Each row comes from the steps of one walk. Every step used is in the known rows, and no mark comes twice. Write the walk behind each row, first mark first.
Known rows
G J M: [-21,   3, -20,  10,  23,  26,  12,  15, -31, -24,  -4,  14,  37,  -9,  23,
 -17,   1, -43, -45,  -6,  32,  -5,   8,  19,  -1, -13, -17,  32, -38,  15,
 -21,  -5,  -9, -38, -22,   8]
Q V M J G T: [ -9,  -2, -16,  30,  14,  11,   6, -12, -18,  -7,   4, -61,  50, -19,  -1,
  -9, -15, -40,   4,   7,   9, -24,  19,  13,  10,  15,   5,  38, -46,  10,
  -2, -11, -13,  15,  -2,   5]
Q V M J S: [-22,  10,  -7,  16,  11,  34, -20,   5,  11, -20,  -9, -46,  29, -13,  28,
 -21,   0, -37,  12, -20,  19, -53,  -1, -11,  -4,  13,  19,  18, -35,  26,
   3, -20,   1,   6,  11,  34]
J M: [ -8,  -6, -16,  19,  16,  10,   9,  19, -11, -31,  10, -11,  32,  -5,  19,
  -6,   5, -36, -46, -22,  18,  -7,   5,  27,   9, -16, -23,  10, -44,  25,
 -20,  -5,  -8, -28, -21,  14]
G T S: [ -1, -41, -13,  20, -10,  -1,   6,  11,   4, -35,  19, -16,  24,  12,   4,
   6,   3, -25, -70, -23, -13,  -2,  33,  14,  42,  -1,  -3,  29, -53,  43,
 -18,  -4,   3,  25,  -3,   7]
X T S J M: [  9, -23, -32,  10,  -8,   4,  -8,   6, -22, -44,  -8,  29,  50,  -6,  19,
 -28,  -8, -18, -35, -30,  34, -14,  27,   9,   7,   0, -16,  20, -57,  25,
 -38, -26,  10,  -1, -18,   6]
T Q: [  2, -11,  -2,  19,  14,   5,   1,  23,  12, -56,   9, -11,  25,  -3,   5,
   7,  29, -32, -52, -41, -12, -18,  14,   9,  14, -17,  -8,  -1, -57,  41,
 -10,  -4,  18,   7,  -3,  11]
T S: [ -2, -35,  -6,  10,   0,   9,  -8,  12,  12, -42,  15, -12,  24,   3,   8,
   1,  14, -15, -58, -37,  -7, -15,  30,   3,  29, -11,   2,  23, -51,  38,
 -18, -11,  13,  12,  -2,  13]
G T Q V M J S: [ -9,   4,  -4,  30,   0,  19,  -6,  15, -10, -34, -14, -42,  32, -10,  22,
  -8,   6, -53,   7, -18,   6, -52,   0,  -4,   7,  23,   8,  13, -47,  52,
  15, -16,  -9,  33,  22,  29]
V M J G: [-15,  -2, -15,  17,  22,  26,  -6, -12,   1,  -1,  -7, -40,  54, -18,   0,
 -11, -10, -11, -17, -17,  14, -33,  22,  -1, -17,  -8,   9,  48, -40,   1,
 -15, -14,  -5,  -3,  -9,  14]
T M J S: [-14, -19,  -9,   9,  16,  34, -14,   7,  25, -14,  10, -20,  26,  -7,  25,
 -16,   0, -15,  -4, -28,  24, -44,   8,  -9,  -6,  -4,   6,  49, -30,  37,
 -29, -18,   9,  -1,  -5,  39]
V Q T S J: [  1, -18,   1,  10, -16,  22, -14, -10,  16, -56,   3,  22,  31,  10,   6,
 -21,  -5, -14, -62, -21,  -1, -40,  29,   3,  24,   9,  -5,  -7, -52,  47,
 -16, -41,  32,  27,   8,   7]
M J: [-15,  -5, -18,  16,  19,  21,  -3,   3,  22, -12,   0, -17,  34,  -4,   9,
  -2,  10, -24, -44, -14,  13, -28,  26,   5,  -2, -12,   3,  21, -40,  14,
 -19,  -8,  10,   6, -12,  16]
S T: [ 15, -14, -22,  29,  14,   5,  11,  12,  16, -39,  33, -29,  22,  15,  -5,
   3,  -2,  -6, -55, -34,  -2,  -5,  15,  13,  35, -12, -10,  -3, -52,  14,
 -16, -11,  30,   2, -19,  -1]
G J M T: [-20,  -7, -20,  22,   6,  15,  15,  12, -26, -34,  -8,   5,  33,  -7,  26,
  -8, -16, -41, -41,  10,  24, -24,   6,  27,   1,  -1, -19,  26, -38,  -5,
 -22,  -4, -26, -10, -17,   7]
T S J: [  1, -25, -15,  13,  -1,  11, -14,   1,  11, -29,  10,  17,  37,   0,  -3,
 -18,   4,  -2, -45, -30,  12, -13,  38,   6,  17,  -4,  12,  36, -54,  29,
 -17, -35,  39,  10,  -8,   9]
V Q T: [ -3,  -3,   4,  12,   6,  21,   2,   4,  22, -63,  11, -12,  19,  12,  16,
   1,   1, -38, -71, -20, -19, -40,   4,  11,  27,  -3, -27, -32, -46,  37,
 -15,  -9,   9,  10,  -1,   5]
V M J G T: [-13,  -7, -21,  29,  11,  15,  10, -12, -15,   3,  -2, -42,  56, -10,  -4,
  -6, -26, -23, -27,  -3,  10, -24,  25,  11,  -5,   1,   2,  46, -41,   3,
 -13,  -4, -17,  11, -11,   6]
V Q T M J: [ -9,  -6,  19,   8,   9,  33,  -4,  -3,  31, -45,   4, -10,  30, -11,  21,
   1,   4, -33, -32, -10,  -9, -66,   0,  -7,  11,   3, -15,   6, -37,  46,
 -29, -10, -10,  22,  -4,  17]
S T M J G: [ 14, -30, -20,  24,  26,  19,   8,  -9,  16,  -4,  30, -45,  43,  -8, -13,
 -12, -13,   9,  -1, -20,  20, -23,  28,   0,   7,  -5,  -3,  56, -51,  10,
 -33, -24,  20,   1, -20,  13]
V M T X: [  9, -14,   8,  25,  -4, -10,  18,  11,  13, -50,  -4, -21,  25, -18,  26,
  24, -22,  -5, -65, -21, -44, -43,   0,  12,  40,   1,  12, -13, -55,   4,
 -15,  11, -16,  34, -17,   5]
Q T M: [  9, -12,  12,  10,  21,  10,  13,  20,  12, -61,  28, -13,  15, -11,  11,
   4,   0,  -5, -38, -19, -17, -42,   3,  14,  37,   0, -23,  17, -44,  34,
 -36,  -6,  -6,   1, -19,  12]
S J: [ -3,  -7, -21,  19,  13,  11,  -4,   4,  13, -20,  15,  10,  40,   1,  -3,
 -14,  -2, -14, -46, -23,  14, -13,  26,  14,   6, -12,   4,  18, -48,   9,
 -17, -27,  41,  -4, -21,   5]
X T M J: [ -1, -17,  -7,   7,  17,  15,  -1,  12,  19, -40,   5, -15,  38, -22,  27,
   4,   5, -27, -15, -25,   5, -45,  13, -13,   6,  -5, -10,  29, -42,  25,
 -48,   4,  -9,  13, -22,  12]

Write each row's walk
[ 12,  11,   8,  36,  10,  12,   1,  15,   6, -45,   1, -46,  37, -27,   2,
   7,  23, -30,   6, -35,  -4, -47,  -4, -10,  16,  18,  10,  -4, -61,  38,
  13, -16,   7,  27,   7,  10]
S T Q V M J
[ -6,  10,  12,  32,   3,   5,   5,  15, -10, -41,  -9, -37,  43, -29,   8,
  16,  20, -59,  -7, -14, -11, -44,   0,   2,  17,  19,   7,   7, -55,  47,
  12,  -2, -21,  39,   7,  10]
G T Q V M J
[ -1, -41, -12,  22, -19,  -3,   2,  14,  -5, -44,   3, -15,  27,  -5,  20,
  -4,  -7, -24, -42, -15,   3, -26,  16,  22,  18,   0, -13,  22, -52,  24,
 -27, -11, -27,  14,  -2,  16]
J M T S
[ 12,  -3,  -9,  39,  11,  -1,  10,  -4, -33, -37,  10, -25,  57, -19, -15,
 -13,  -9, -33,   4, -18,   4, -21,  15,  18,  17,  18,   1,  26, -66,  26,
  12, -29,  18,  18,   0,  -1]
S J G T Q V M
[  0, -21,  -6,   9,  24,  23,   3,  -7,   8, -29,   7, -30,  33, -17,   0,
 -23, -12,   6, -10,   2,  14, -49,  30,   8,   3,   2, -12,  55, -42,  17,
 -43, -22,  -4,  -1, -13,  18]
Q T M J G
[ -4, -18, -19,  29,  -5,  -1,  13,  15,  -3, -40,   8, -22,  30,  -2,  19,
   0, -11, -32, -39,  -7,   7, -27,   4,  32,   9,  -5, -25,   5, -46,   4,
 -26,  -4, -26,  -1, -13,  13]
J M T
[  6,   2,  18,  34,   3,  -6,  15,  26, -17, -62,  14, -39,  33, -19,   8,
  21,  17, -59, -22, -27, -28, -26,  -9,  14,  38,  13,  -3,  -9, -58,  52,
  14,   3, -16,  27,   5,   4]
G T Q V M
[ -4,  -5,  11,  32,  -3,  -3,   3,  17,   4, -56,  17, -53,  25, -23,  18,
  17,  -6, -37,  -9, -19, -25, -51, -13,  12,  29,  16,   4,  -6, -46,   8,
   0,   2, -25,  28,   0,   9]
Q V M T
[ -4, -14, -26,  31,  -6,   1,   7,   4,  -8, -26,   2,   8,  46,  -8,  11,
 -18, -24, -18, -30,  -4,  27, -31,  14,  34,  -2,   1, -14,  15, -47,  -6,
 -23, -27,  -1,   0, -21,   6]
S J M T
[  4,  -8,  18,  35,  -9,  -2,   6,  22,   8, -66,  -1, -28,  32, -18,  14,
  27,   3, -29, -38, -35, -33, -57,  -6,   5,  10,   5,   1,  -2, -53,  24,
  -5,   2, -26,  32,   0,  11]
V M T Q
[ 23, -25, -35,  22,   9,   6,  12,  12,  22, -34,  20, -19,   7,  26,  16,
 -15, -22,  10, -68, -35,  -2,  -4,  22,   8,  46,  -6,   3, -16, -61,  24,
 -15, -19,  50,   6, -13,  16]
J S T X
[  7, -40, -32,  13,   7,  13, -14, -17,   0, -17,  15,  -2,  47,   2, -17,
 -35, -11,  10, -31, -24,  25,  -4,  56,   8,   4,  -8,   9,  53, -58,  15,
 -22, -44,  47,   0,  -8,   7]
T S J G
[ 11, -15, -37,  13,  17,  23,  14,   8,   1, -27,   6,   8,   9,  21,  22,
 -26, -23,   2, -66, -17,  15,  -3,  25,   2,  37,  -3,   9,   6, -54,  16,
 -13, -19,  49,  -4, -15,  12]
G J S T X
[  6, -27,   2,  23,  12,   0,  22,  20,   3, -37,  39, -18,  27,  -5,   8,
  20,  -3, -31, -41, -23, -16, -14,   6,  19,  41,  -3, -17,  33, -42,  38,
 -24,   9, -10,  12, -24,   7]
G T M
[ 10, -23,  -5,   8,  18,   4,   7,  22,  11, -63,  26, -16,  29, -13,  25,
  12,   4, -25, -26, -43, -11, -31,   0,  -3,  29,  -9, -20,  16, -46,  28,
 -46,  15,  -4,   4, -27,   7]
X T M
[ -8,  -8, -11,  27,   2,  10,  13,  21, -31, -52, -18,  11,  33, -15,  24,
  -4,   4, -49, -35,  -2,  17, -34,   6,  22,  -5,   3, -23,  21, -50,  18,
 -15,  -5, -26,   0,  -4,  10]
G J M T Q
[ -6, -14,  -4,   6,  16,  34, -10,   8,  20, -36,   3, -16,  15,  -2,  23,
 -26, -10,  -2,  -8, -11,  20, -64,  11,  -3,   4,  11,  -7,  36, -31,  37,
 -39, -25,  -1,   5,  -1,  41]
Q T M J S
[ 12,   6,   8,  20,  10,  -1,   1,  28,  -9, -90,   1, -36,  33, -27,  26,
  12,  23, -53, -11, -50, -23, -45, -15,  -8,  28,   8,  -9, -22, -62,  42,
  -4,   9, -10,  20,   0,   3]
X T Q V M
[ 20, -30, -43,  24,  12, -10,  24, -14,  -8,  -7,  11,   4,  44,   5, -12,
 -21, -37,   5, -68,   1,   3,  12,  50,  33,  34,  -5,   1,  24, -67,   0,
 -23, -24,  46,  11, -30,  -8]
S J G T X
[  1, -17, -26,  30,  13,   4,   8,  -4, -13, -24,   7, -51,  39,  -8,  -9,
 -11,  12, -48,  -3,   4,  14, -17,  39,  16,   8,  10,  -9,  24, -63,  30,
  -3, -17,  10,  23,  10,   6]
M J G T Q V
[  5, -51, -31,  21,  -3,   0,  10,  -7, -12, -25,  21, -33,  32,  14,  -9,
 -10, -13, -15, -53, -13,  -1,   9,  49,  20,  31,  -4, -10,  45, -57,  29,
 -24, -13,  11,  15,  -1,   2]
J G T S
[-22, -12, -32,  11,  13,  33, -13,   2,  22,  -8,  -6, -24,  24,  13,  20,
 -22,  -1, -21, -27, -20,  31, -35,  25,  -4, -12,  -8,  10,  27, -34,  20,
 -20, -22,  22,  -2,   2,  31]
M J S
[ -8, -25, -10,  25,  -3,  11,  -6, -15, -19, -12,  -2, -55,  47, -20,   0,
 -12,  -5, -32,   2,  -4,   6, -26,  31,   3,  19,  21,  12,  56, -53,  29,
  -3, -16, -16,  32,  13,  11]
Q V M J G T S
[ -5, -25, -11,  11,  30,  23,  -1,  -6,  13,  -7,  16, -34,  47, -21,   0,
 -12,  -2,  -6,  -4, -15,  17, -28,  29,   2,  -7, -13,  -3,  64, -42,  15,
 -34, -15,   2,  -6, -16,  20]
T M J G
[ -8,   9,  -9,  16,   4,  23, -18,  16,  -1, -61, -25, -38,  34, -18,  38,
 -13,  12, -46,  17, -41,  11, -66,  -6, -24,  -5,  17,   7,  -6, -51,  44,
  -6, -11,  -6,  26,  16,  30]
X T Q V M J S
[ 14, -43, -44,   7,  -2,   7, -14, -13,  -7, -39,   3,   1,  51,   2,  -5,
 -35, -16,   5, -32, -33,  25, -11,  56,  -1,   7,  -3,  -5,  41, -61,   7,
 -41, -33,  39,   9, -12,  -1]
X T S J G
[-24,  -9, -30,   6,  20,  39,  -3,  12,  -4, -26,   3,   4,  18,  16,  23,
 -25,  -7, -27, -43, -18,  31, -18,  20,   2,   0,  -9,   1,  34, -32,  18,
 -15, -17,  23, -20,  -5,  22]
G J S
[ -8,  -3,  -5,  28,   4,   7,  10,  23, -33, -64,  -8,  -9,  28, -24,  25,
  -5,  12, -63,  -6,   7,  17, -34,  -1,  26,   9,  15, -21,   7, -55,  25,
  -2, -12, -24,   4,   5,   8]
G J M T Q V
[  5,  -4,   0,  21,  16,   3,  -1,  26,   6, -67,  21, -32,  19, -14,   7,
   6,  37, -47, -21, -34, -13, -21,   8,  11,  30,  -3,  -6, -14, -63,  48,
   1, -12,  19,  11,   8,  12]
T Q V
[  9,  -6, -25,  27,   9,  20,  -9,  11,  17, -40,   8, -45,  19,   8,   8,
 -24,  16, -27,   7, -27,  26, -37,  17,  -5,  11,  13,   4,  -4, -59,  44,
   4, -39,  38,  21,  19,  26]
M J S T Q V
